Each row was made from one small tree. The marks that hang from a mark follow it in brackets, in the order of their numbers. Every link used is in the known rows. Write each row's tree.
In the rows, zero is written as 128.
Known rows:
K_869{K_478}: [131 129 141 152 121 144 141 131 121 115 121 132 142 138  96 144 112 116
 130 133 101 121 120 130 133 152 132 106 126 131 115 134 129 112]
K_110{K_874{K_317 K_693 K_869}}: [152  84  89 124 178 103 101  97 134 116 160  97 125 148 167 133 132 153
 147 167 170 162 167 184 128  80 160 158 139 171 139 135  69 185]
K_59{K_523{K_237{K_478}}}: [131 136 127 135 135 132 151 117 164 126 119 137 111 134  98 121 132 154
 107 169 120 106 125 146 187 137 122 133 144 136 145 110  96 126]
K_986{K_478{K_523{K_237} K_690{K_919{K_236}}}}: [128 124 186  75 130  83 111 109 132 124 114 194 177  99  80 123 130 110
  93 203 129 165 113 149 110  71  97 116 153 125 183  86  98 154]
K_59{K_523{K_237}}: [137 137 127 113 139 106 144 113 160 120 104 128 102 114 102 113 142 154
 106 153 123 131 142 154 154 128 105 146 140 127 156  96 114 124]
K_59{K_523{K_237{K_478{K_690{K_919{K_236{K_869}}}}}}}: [140 101 146 101 128 114 132 119 199 126 132 176  95 126  84 124 141 122
 103 208 128 158 116 162 127 117 106 106 168 147 180 107  76 141]
K_869{K_478{K_523{K_237} K_690}}: [163 141 184 104 129 101 135  87 137 120 106 157 169 130  62 152 107 142
 104 176  86 125 123 152 130  83  97  98 143 127 160  89  95 107]
K_237{K_478{K_690{K_919}} K_523}: [114 134 150 115  86 150 139 179 161 131 149 185 140 148  78 135 102 123
 108 198 124 109 107 108 167 142 139 110 125 131 165 156  94 125]
K_986{K_478{K_690}}: [126 148 150 125 133 125 110 113  81 105 132 170 139 131 121 146 135 116
 114 153 130 122 109 152 102  93 136  98 129 109 157 136 111 110]
K_59{K_523{K_237{K_478{K_690}}}}: [146 154 139 121 133 121 141 111 148 120 121 162 114 144  91 136 135 164
 104 186 115 104 122 159 158 108 114 114 139 129 168  98  80 115]
K_523{K_237{K_478{K_690{K_919{K_236}}}}}: [126 109 172  92 120 110 123 130 149 155 139 188 159 143 102 125 144 122
 119 197 122 143 117 105 118 113 109 117 143 147 141  90  88 170]
K_523{K_237{K_478{K_690}}}: [143 133 162 109 136 117 121 103 132 145 136 163 143 154 115 141 146 151
 115 170 114 107 123 126 136 104 128 113 138 135 136 101  87 128]
K_523{K_237}: [134 117 150 109 135 100 123 105 142 145 118 134 131 126 129 120 148 141
 115 134 121 135 141 120 134 120 122 140 142 134 124 102 123 132]
K_693{K_110{K_874{K_317 K_869{K_478{K_523 K_690}}}}}: [171 105 138 152 150 124 136 108 145  85 121 144 162 158  68 154  68 132
 147 190 113 136 162 252 158  78 124  99 135 140 187 141  76 166]
K_726{K_478}: [121 137 142 140 118 152 141 145  83 125 115 137 135 128 133 144 129 116
 126 132 115 121 125 109 115 136 121 135 133 118 130 133 123 103]
K_237{K_478{K_690} K_523}: [124 138 145 122 104 156 138 147 140 129 144 166 118 156 108 136  89 136
 111 167 116  95  99 130 167 128 136 112 133 133 145 164  85 116]
K_874{K_693 K_869{K_478}}: [133  91 125 128 142 114 124 104 116 102 155  94 119 141 119 145 118 120
 139 153 135 132 108 147 121 133 156 141 116 150 118 140  87 124]
K_523{K_237{K_478{K_690{K_919}}}}: [132 131 170 102 112 115 123 133 148 146 138 185 166 147  83 136 155 140
 110 194 122 123 128 104 137 117 129 110 133 131 154  94  94 140]
K_478{K_523{K_237} K_690{K_919{K_236}}}: [144 120 177  61 122  78 118 116 169 141 115 176 167 106  78 119 130 127
 104 199 124 164 130 138 107  72  77 126 153 134 179  72  97 163]
K_919{K_236 K_690{K_478}}: [121 125 165 120 128 122 128 134 115 131 132 119 115 119 140 113 142  61
 143 126 119 131 125 118 123 133 144 128 146 136 121 126  95 199]
K_874{K_317 K_869}: [149  95  99 127 150 124 132 115 134 104 144 108 119 155 162 125 142 125
 141 156 151 136 152 157 123 126 161 140 127 159 133 143  92 179]
K_726{K_478{K_523{K_237}} K_979}: [135 148 171  93 129 131 166 106 111 128  89 140 143  96 117 154 133 152
  91 148 102 145 138 130 138 116  76 116 145  95 154  89 101  84]
K_919{K_478{K_523 K_690}}: [140 146 140 108 142 118 112 115 106 122 107 144 164 126  85 150  86 123
 108 163 104 129 108 177 116  56 120 110 157 137 176 117  86 137]
K_690{K_478{K_523{K_237}} K_919{K_236{K_869}}}: [150  76 173 102 116  95 128 134 209 138 130 147 136  91  72 124 137  94
 107 193 134 178 139 140 141 113 112 137 168 135 168 106  94 160]
K_110{K_874{K_317 K_869}}: [160 100  99 148 168 124 119 111 146 116 140 118 126 153 140 129 124 148
 149 153 158 153 183 191 135  97 134 144 145 159 143 151  79 179]
K_237{K_478{K_523}}: [134 133 133 135 126 152 141 133 143 125 132 133 151 130  96 141  94 140
 116 163 121  99 100 147 182 112 128 108 136 137 138 133 105 127]
K_874{K_317{K_274} K_693{K_110} K_869}: [118  67  82  89 160  95 129 102 130 104 162  76 128 166 184 129 157 108
 129 193 158 133 129 175 149 116 178 176  88 174 147 121  77 195]
K_236{K_869 K_919{K_690{K_478}}}: [136 107 131 111 131 123 127 128 135 105 163 103  80 117 133 130 153  68
 114 115 107 184 127 152 121 158 165 125 175 145 144 174 103 159]
K_690{K_478}: [136 134 136 149 117 135 135 151 127 124 137 135 137 127 110 141 139 109
 135 150 131 117 137 117 149 138 151 134 120 114 139 129 109 138]

Which tree is each row?
[136 149 142  98 125 119 138 140 124 101 142 110 130 106  95 123 127  86
 101 140  98 162 122 160 157 125 144 133 153 137 167 142 103 177]
K_236{K_919{K_690{K_478{K_523}}}}
[143 110  99 125 172 111 105 105 123 132 147 115 146 144 163 152 137 155
 135 157 145 162 168 164 138  79 160 142 143 164 134 119  96 177]
K_110{K_874{K_317 K_693}}
[116  96 116  96 164 120 110 106 108 118 139  96  84 124 145 123 119  57
 109  88  90 203 104 179  99 138 155 123 209 175 133 179 101 167]
K_236{K_869 K_919{K_478 K_690}}
[131 103 136 115 139 129 130 105 122  99 146 100  86 132 117 132 121  67
 111  99  78 185 107 163 107 166 145 100 181 163 125 179 119 133]
K_236{K_869{K_478} K_919{K_690}}
[140  94 181  78 137  83 104  91 159 120 125 184 145  90  86 127 133  96
  89 198 134 184 110 173  97  73 103  99 179 131 189 112  94 130]
K_986{K_478{K_523{K_237} K_690{K_919{K_236{K_869}}}}}
[117 124 132 114 126 125 126 156 139 130 107 140 183 110  57 137  91 105
 109 174 116 149 115 148 143 105 128 127 151 141 173 120 113 154]
K_690{K_919{K_478{K_523}}}
[135  92 145  66 170  86 107  75 137 128 120 100 104 106 119 119 114  82
  80 117  77 208 107 192 122 103 136 138 227 178 152 145  83 170]
K_236{K_869 K_919{K_478{K_523{K_237}} K_690}}
[161 101 162 118 134 124 126  95 155 105 127 149 125 120  86 152  84 104
 116 161 101 155 102 184  95  87  95  80 164 142 158 136  94 111]
K_919{K_236{K_869{K_478{K_523 K_690}}}}
[171 107 163 102 163  72 101  63 149 119 138 131 147 129  64 151  99 164
 120 192 128 158 140 207 130  39  97 140 154 146 169 101  43 119]
K_110{K_874{K_693 K_869{K_478{K_523{K_237} K_690}}}}
[163  99  96 116 180 107 121  83 147 105 150  90 164 157 111 156 117 142
 116 214 147 152 146 212 164  62 133 160 124 185 161 127  45 152]
K_110{K_874{K_317{K_274} K_693 K_869{K_478{K_523}}}}
[139  84 110  96 153 101 131  94 113  87 158 106 154 187 146 160 144 103
 130 212 127 122 121 186 129 105 173 136  84 169 156 118  63 169]
K_874{K_317{K_274} K_693{K_110} K_869{K_478{K_690}}}
[150 138 188  96 106 100 138 119 152 121 110 176 191 122  27 148 121 133
  97 205  97 142 130 134 129  95 100  97 135 126 178  81 105 111]
K_869{K_478{K_523{K_237} K_690{K_919}}}
[150  88  90 131 181 108 121  92 129 116 161  96 147 176 136 151 141 133
 125 195 148 151 151 183 143  90 146 162 115 189 131 134  48 153]
K_110{K_874{K_317{K_274} K_693 K_869{K_478}}}
[127  63  98 108 153 106 124 108 125  97 154  86 123 155 179 135 134 115
 152 168 152 135 135 174 145 128 191 156 112 156 135 130 100 207]
K_874{K_317 K_693{K_110} K_869}
[146 130  93 131 170 122 125 113 143 140 134 130 155 160 143 133 147 142
 114 169 142 149 173 168 150  87 122 145 127 169 145 125  90 158]
K_110{K_874{K_317{K_274}}}
[144  91  75 107 188  95 105  90 140 125 165  90 137 165 170 135 158 147
 126 192 174 161 162 187 138  70 145 181 119 184 147 129  47 173]
K_110{K_874{K_317{K_274} K_693 K_869}}
[146 130 173 107 103 102 138 155 180 133 120 154 177 101  50 135 143 123
 101 205 129 143 149 113 173 119 128 144 130 116 177  89 104 147]
K_690{K_478{K_523{K_237}} K_919}
[168  92 111 135 170 114 120  92 141 101 145  98 154 145 105 156  94 147
 136 190 140 153 153 209 155  76 147 138 142 170 150 134  63 161]
K_110{K_874{K_317 K_693 K_869{K_478{K_523}}}}
[146  93 142 100 156 113 107  94 135 126 117 140 125 115 108 142  75  94
 115 156 110 169  97 199  85  58 102 109 190 155 170 136  76 148]
K_919{K_236{K_869} K_478{K_523 K_690}}
[158 141 167  83 133  86 117  89 149 132 111 154 155 118  96 132 127 156
  99 171 116 131 133 155 127  64  97 123 145 122 172  84  97 125]
K_478{K_523{K_237} K_690}
[125 141 135 107 129 124 131 146 111 110 153 114 113 123 122 120 150  76
 117 122 102 164 129 138 137 152 161 139 147 139 143 150 109 180]
K_236{K_919{K_690{K_478}}}
[139 121 192  90 135  89 129 102 145 139 111 118 133  99 112 108 138  83
 120 153 113 139 129 135 146 101 119 140 166 140 141  95  81 201]
K_919{K_236 K_690{K_478{K_523{K_237}}}}
[155 131 164 119 124 104 136 126 165 134 119 136 156 107  81 137 133 136
 108 174 118 124 143 135 171 103 126 143 138 117 159  95  94 139]
K_690{K_478{K_523{K_237}}}
[179 109 125 116 169 106 113  82 127  93 149 121 161 154  97 167  95 156
 134 209 135 149 153 222 127  44 136 120 138 166 173 125  43 153]
K_110{K_874{K_317 K_693 K_869{K_478{K_523 K_690}}}}
[154 104 119 143 159 119 134 109 138  99 138 140 154 188  97 146 113 115
 139 195 125 133 160 229 144  91 124 126 107 154 167 139  65 160]
K_693{K_110{K_874{K_317{K_274} K_869{K_478{K_690}}}}}
[119  82 150 106  99 146 131 154 187 137 159 177 105 136  99 125  99  96
 111 192 129 150  93 127 136 140 127 106 159 150 157 173  85 136]
K_237{K_478{K_690{K_919{K_236{K_869}}}} K_523}
